Each row comes from the steps of one path. Every step used is in the known rows, and no mark comes twice. Write the path behind each row, first mark first.
Known rows:
m > u > d > a: [-19  12   7 -15  -5  18  -9   7 -22 -13 -20   5 -19   1  -6 -23 -18  11
   1   2 -13  25 -10]
p > b > u > j > s > d: [-22  -9  20 -10  -8 -28 -10   2 -13  -4 -26   6   6   9  12  -9 -15  12
  -1   5 -11  33 -11]
d > u: [  2   7   4   0   3  13 -15  -2 -17 -18 -12  -3  -7  11 -10 -17   2  13
 -11   9 -17  23   2]
m > u > j > s > d: [-15  -7  11  -8 -14 -45  -7   9 -10 -15 -21   9   1  16  17  -7 -19  10
  10   1 -13  36  -8]
p > b: [ -9   6  16  -3   6  12 -13   1 -12 -11 -22   4  10  -7  -4 -18  -2  10
 -13   9  -8  25 -11]
u > d: [-17  14  19  -2 -16   6 -14  -1 -17  -9 -31   5 -10   7 -10 -22  -7  11
 -11  -6 -10  20  -6]
a > d > p > b > u > j: [-14  11  23 -11   0  15 -15   4 -24   4 -18  10   1  -2 -19 -12  10  13
  -3   6  -5  19 -19]
m > u: [  1   8  -2   5  -9   3 -10   3 -13 -19 -17   7   4   6   5 -15   1   9
  11   2 -15  22  -7]
j > s > m > u > d: [-18   3  38   9 -11 -14  -7   0 -10  -4 -37   4  -9  10  -2 -21 -13   9
  23 -12 -11  34   7]
j > s > m > u > d > f: [-21   8  24   3 -12 -16  -7   7 -13   8 -31  -3 -13   4   7 -29 -24  19
  16  -8 -14  33   1]
j > s > m > u: [ -5  -2  23  17  -1 -18  -5   2  -3 -11 -30   0   1   8   6 -16  -2   9
  29  -2 -17  33   9]
s > d > p > b > u > m: [-16   0   4  -2  -2  10 -10 -14 -20 -10 -24   8   3  -3   2 -22  -2  24
 -10   6  -5  25  -9]
p > b > u > d: [-23  10  24  -4 -11  25 -14  -8 -22   3 -31   7   0   0  -9 -22  -5  10
  -7  -2  -8  19 -11]
p > b > u > j > s > m: [-25  -9  25   0   1 -19  -8  -1  -6   3 -36   0  -2   9  -3 -13  -3  14
  22   0 -13  31   9]
a > d > u: [  9  18  23  10  -3  17 -19   3 -22 -16  -7  -6 -10   5 -16 -16   6   5
 -21  15 -16  27  -4]
p > b > u > j > s: [-19  -6  17  -8  -6  -5 -11   6 -16   2 -29   3   5   9   4  -6  -2   7
   8  -1 -12  28  -1]
s > d: [-10   8   6   0 -11 -21 -12  -3  -9 -22 -20   4   0   8   5 -19 -10  15
 -15  11 -15  22 -14]
m > u > d: [-12  12  15  -2 -17   5 -11   1 -19 -10 -25  11  -5   8  -4 -20 -10   9
   6  -8 -10  24  -8]
m > u > j: [-10   2 -15 -14 -13 -15 -10  11 -16 -15 -15  13  -5  15   0  -7  -5  12
  15  -1 -13  23  -6]
u > j > s: [-13  -3  10  -6 -11 -23 -11  13 -11  -9 -29   0  -4  14   4  -6  -5   8
   5  -5 -13  28   4]
b > u: [ -8  12  -3   9 -14  18 -14  -8 -17 -10 -23   1   2   8  -2 -17  14  11
   1   6 -19  11  -5]
j > s > m > u > d > p: [-16   5  54   4   5  -3  -6   0 -10   4 -36   8  -5   2 -13 -25  -4  15
  24 -16  -5  29   0]
b > u > d: [-20  15  13   2 -22  18 -14  -9 -22  -3 -31   5 -10  10  -9 -21   0  11
  -3  -5 -13  14  -7]
d > s > m: [-11  14   2  -8   2 -16  -9  -4  -8 -18 -31  -8 -19  12 -17 -19  -2  19
   1   3 -14  27  14]
d > p > b > u > j > s: [-19  -5  30 -11   6   2 -10   6 -16   7 -29   6   7   3  -4  -9   4  13
  10  -5  -7  25  -5]
b > u > j: [-17   5 -17 -10 -19  -2 -13   0 -20  -8 -21   7  -7  17  -4  -9   6  15
   7   2 -17  13  -4]
p > b > u > d > s > m: [-25  12  21 -15   1   2 -10 -12 -17   0 -38  -3 -18   8 -23 -23 -10  18
   1  -2  -6  29   8]

Write each row's path:
[-15  -1  -7  -9  -8 -28  -7   5  -9 -13 -21  10 -11  17  -5 -12  -5  17
  28  -1 -14  26   2] | s > m > u > j
[ -4  17  39   6   7  37 -15  -5 -22   3 -19   5  11 -13 -16 -20  17  10
  -9   9  -6  17 -20] | a > d > p > b > u
[-12   1  29  17   0 -20  -9  -1   1  -9 -37  -7  -5   8  -1 -18   1  12
  13  -1 -17  29  14] | j > s > m
[ -9  10  24  -4   6  -9 -11  -3 -10 -14 -20   9   2  -1  -7 -24   0  22
 -10   5  -9  19 -19] | s > d > p
[-20  -4  19   3  -4 -35  -9   5  -2  -7 -35  -3 -11  15  -4 -13  -4  15
  19  -3 -15  31  14] | u > j > s > m
[  0   2 -17   2  -8  10 -14  -5 -21 -25 -16  -3 -16  13  -4 -17  -3  17
 -14   5 -14  28  13] | d > u > m
[-24   4  29  -5   1   1  -6   7 -13  -7 -31  -2 -21   4  -4 -24 -22  11
  18  -1 -14  34   4] | j > s > m > u > d > a
[-18  -5  13  -8 -14 -45 -10   7  -8 -14 -25   4  -3  16  12  -8 -17  13
  -3   2 -13  32  -6] | u > j > s > d
[-25  -3   2 -16  -6 -17  -9   7 -17 -12 -21  -1 -14  10   9 -12 -18  15
   1  13 -19  27  -8] | b > u > j > s > d > a
[-18   8  23   3 -12  -7  -8  -4 -12  -7 -31   9 -12  10  -9 -24 -10  13
  18  -8 -11  26   1] | s > m > u > d
[-12   7   8   2  -2  25 -13  -7 -17  -4 -23   3  11  -2  -2 -17   7  11
  -4  10 -12  17 -11] | p > b > u
[-11   8  23  -2  12  33 -12  -8 -18   2 -23   7  13  -9 -12 -21  15  17
  -1   5  -8  14 -15] | d > p > b > u
[ -8  -6  11  -9  -3 -15 -13  11 -16 -10 -20  -2  -9  19  -2  -6  -6   9
   2  -1 -16  33   9] | d > u > j > s
[ -4  -7   1   4  -9 -16 -12  -5 -17 -24 -19  -5 -13  15  11 -15 -17  15
 -15   6 -14  39  12] | j > s > d > u > m
[-28  11  16 -17   1  37 -12  -1 -26  -1 -26   2 -14  -5 -12 -24 -14  13
 -10   8 -11  21 -13] | p > b > u > d > a
[  3  25  40  10   3  18 -16   5 -16  -8 -17   2   0  -7 -20 -21  16  11
 -14   6  -8  18 -16] | a > d > p
[-21  17  15 -13  -5 -14 -10  -5 -13 -11 -37  -5 -28  14 -24 -23 -12  19
  -1  -6  -9  29  12] | u > d > s > m
[-12  -1  51  -6  19  -6  -9   1  -8  -4 -26   7  16 -11  -1 -21  -8  16
 -11   4  -2  33 -18] | j > s > d > p > b
[-18  10  45 -13  14  23 -12  -1 -17   3 -28  12   4 -12 -20 -27  -5  17
 -12  -5   2  23 -17] | u > d > p > b
[-15  21   6 -23 -11   0 -13   1 -23 -13 -31  -2 -22  13 -18 -17 -13  12
 -19  -7  -7  26   3] | u > d > s
[-11  18   3 -23 -11   0 -10   3 -24 -14 -26   3 -19  14 -12 -16 -15  10
  -3  -9  -7  30   2] | m > u > d > s
[-25  16  11  -9 -12  18 -13  -1 -25  12 -26   0  -4  -3  -1 -31 -16  20
 -11   2 -11  20 -16] | p > b > u > d > f
[-14   0  42   1  10   8 -10  -7 -14   3 -27   5  17  -6   2 -19   2  15
  -1   5  -7  25 -16] | j > s > d > p > b > u
[-23  14  10 -15  -4  19 -13   5 -20 -12 -25  -1 -23   1 -13 -25 -17  13
 -13   5 -13  21  -8] | u > d > a
[-17   8  -1 -12   2  -5 -11   4 -12 -24 -15  -1 -13   1   2 -23 -19  17
 -16  20 -17  23 -15] | s > d > a
[ -8  12   2 -16 -10 -27  -9   9 -17 -14 -18   3 -23  17 -16  -8  -7  12
  14   2 -11  34   5] | a > d > s > m > u > j
[-19   5  50  -8  18  11  -7  -4 -12   4 -30  14   2  -9 -20 -29  -7  19
  11  -7   1  29 -12] | s > m > u > d > p > b
[-14  -7  20   0   3 -28 -10   4  -7  -7 -28  -4 -17  19  -9 -12  -7  15
  16  -1 -17  35  19] | d > u > j > s > m
[ -2  17  50   1  16  26 -15   4 -16  -3 -18   5  10 -18 -19 -22   8   9
 -19  10  -1  25 -22] | a > d > p > b
[ -9   1  25   7  -9 -29 -10   2  -5 -17 -27  -1   4   8  15 -15 -12  10
  -9   6 -15  31  -6] | j > s > d
[ -2   3  27  -1  -7 -12 -15  14 -19  -8 -16  -5 -12  15  -6  -4  -4   3
  -6   3 -14  36   4] | a > d > u > j > s
[ -5  24  19   2  -3 -12 -13  -1 -12 -16 -27 -12 -22   8 -22 -18   1  12
  -8   8 -13  30  10] | a > d > s > m
[ -4  -2 -14  -1 -11 -10 -13  -9 -19 -29 -14  -1 -15  14   3 -18 -14  21
 -20  10 -14  33   5] | s > d > u > m
[ -9  -6   7  -6 -12 -24  -8  15 -13 -11 -24   6   0  15   9  -3  -7   6
  19  -7 -14  32   2] | m > u > j > s
[-18  -1  26  -8  -2 -19  -9   0 -13  -2 -26   9   1   9   0 -14   0  20
   6  -2 -10  23 -12] | b > u > j > s > d > p
